What can hang from each mark:
K: H
P: A
R: F Z
J: H
H: J
F: N
Z: A H R
A: P Z

Known rows, with every way that one mark hangs from another:
R[Z[H]]: -193  -125  121  -13  -50  -179  -62  108  36  207  -14  -155  95  213  -127  114  -17  -60  60
R[F Z]: -225  173  96  -75  -73  -149  -113  319  -27  339  -65  -163  -53  58  -285  195  34  -86  -65
A[P Z[H R[F[N]]]]: -360  82  44  -109  11  -292  -26  -1  3  -196  1  -292  -8  362  87  -26  -161  -93  -76
K[H]: -85  -62  74  12  -95  -132  45  249  155  182  -123  -101  21  -13  -95  -83  -58  -135  1
R[F[N] Z[H]]: -507  -24  213  -32  -39  -188  -166  166  -52  108  -159  -245  110  223  -118  88  -76  -87  -12
P[A[Z[H]]]: -81  -96  76  -70  -207  -48  209  75  239  233  16  -210  173  259  -160  5  -132  -19  -15
Z[H[J] R]: 67  -97  -96  -98  -28  -150  215  -189  157  -144  92  6  170  176  -40  -251  96  -41  -105
Z[A[P] R]: -71  162  -155  -79  40  -162  76  -31  342  -179  49  37  -208  48  256  -238  -16  -122  72
Z[A[P] H[J]]: 61  -72  61  -37  30  -94  166  -207  296  -67  102  -49  95  43  159  -288  -133  -63  100
J[H]: 127  -88  -48  -41  -44  -114  150  165  159  78  -32  -100  66  169  -138  -85  -35  -328  114
A[P Z[H]]: 23  -80  97  -72  -20  -234  21  31  126  49  74  -300  24  279  -27  36  -192  -103  88
P[A[Z[H[J] R[F]]]]: -66  105  -29  -109  -180  -31  359  -73  60  202  125  -132  208  236  -209  -77  4  97  -314
P[A]: -30  58  -97  -105  -188  -3  197  152  375  189  -79  -55  17  16  -161  -178  -37  -197  55
P[A[Z[H R]]]: -130  -37  -83  -91  -174  -88  253  -27  201  83  76  -131  116  328  -59  -63  -38  18  -118
R[F]: -67  80  2  -111  -78  -111  -37  232  100  93  -147  -77  -60  2  -178  13  49  -108  -71
A[P Z[H R[F]]]: -135  57  -1  -117  20  -224  12  -7  -72  -29  45  -208  -93  313  26  69  -93  20  -137
A[P Z[H[J] R[F]]]: 13  120  -3  -111  16  -205  170  -117  -51  12  182  -224  65  263  -85  -31  -55  16  -196

Rows:
-383  -22  211  19  -30  -79  -94  114  -26  230  -81  -74  27  109  30  150  -16  148  -77 | R[F Z[A H]]
-569  79  227  18  52  -161  -150  47  31  49  -82  -207  -25  156  178  -21  -224  -55  93 | R[F[N] Z[A[P] H]]
-65  273  -65  -151  -9  -246  21  154  27  33  67  -221  -177  202  -76  89  -39  -85  -132 | A[P Z[R[F]]]
-199  -77  -56  -104  -24  -134  21  -27  -20  -107  -129  18  -14  184  39  -54  82  35  -172 | Z[H R[F]]
-349  35  176  0  58  -114  -110  45  -41  219  -41  -123  -100  106  125  65  -156  57  25 | R[F Z[A[P] H]]
-181  -135  -53  -51  -16  -130  89  -133  242  -237  -17  107  1  164  262  -187  74  70  -36 | Z[A H R]
-194  106  179  -3  45  -91  40  -57  -8  257  99  -130  51  69  22  -31  -123  58  -40 | R[F Z[A[P] H[J]]]
-162  265  -111  -144  -204  -68  208  192  156  222  20  -135  -23  169  -211  43  19  -7  -248 | P[A[Z[R[F]]]]
-125  3  -23  -53  -12  -68  185  -181  105  -119  37  103  109  79  116  -221  119  145  -245 | Z[A H[J] R[F]]
-89  -133  57  -27  35  -113  25  -106  258  -102  -33  -30  -49  94  264  -189  -160  -62  158 | Z[A[P] H]
-599  8  254  27  -39  -143  -142  117  47  61  -123  -148  102  160  78  45  -72  24  9 | R[F[N] Z[A H]]
-78  73  -49  -71  60  -89  163  -244  98  -126  74  34  -19  87  220  -274  -34  62  -133 | Z[A[P] H[J] R[F]]
-476  41  3  -66  78  -167  -12  -131  133  -343  -114  -26  -93  172  385  -256  -125  -55  -4 | Z[A[P] H R[F[N]]]
168  -24  96  -56  -24  -222  160  -86  138  85  221  -314  183  232  -143  -58  -164  -109  39 | A[P Z[H[J]]]
-116  -33  181  33  -43  -117  108  -55  164  196  142  -76  227  98  -52  -52  16  67  4 | R[Z[A H[J]]]
-438  63  262  23  -44  -123  16  10  68  104  8  -158  247  109  -28  -65  -41  21  -68 | R[F[N] Z[A H[J]]]
83  -37  62  -66  -210  -39  360  -45  261  260  166  -213  320  217  -270  -103  -90  -16  -80 | P[A[Z[H[J]]]]
-242  17  -37  -81  70  -112  31  -135  78  -174  -64  44  -156  126  331  -169  -59  68  -75 | Z[A[P] H R[F]]
-254  -33  159  17  40  -146  -56  -14  131  148  56  -135  -43  147  166  -6  -174  -23  168 | R[Z[A[P] H]]
-276  270  110  -31  17  -126  -106  205  58  289  -6  -126  -176  -6  15  89  -108  -42  38 | R[F Z[A[P]]]
-334  47  209  -32  -53  -175  -10  55  -44  146  1  -244  252  178  -221  -4  -50  -94  -65 | R[F[N] Z[H[J]]]
136  46  -37  -85  14  -252  214  -179  123  -55  268  -227  117  299  -44  -116  -69  -60  -69 | A[P Z[H[J] R]]
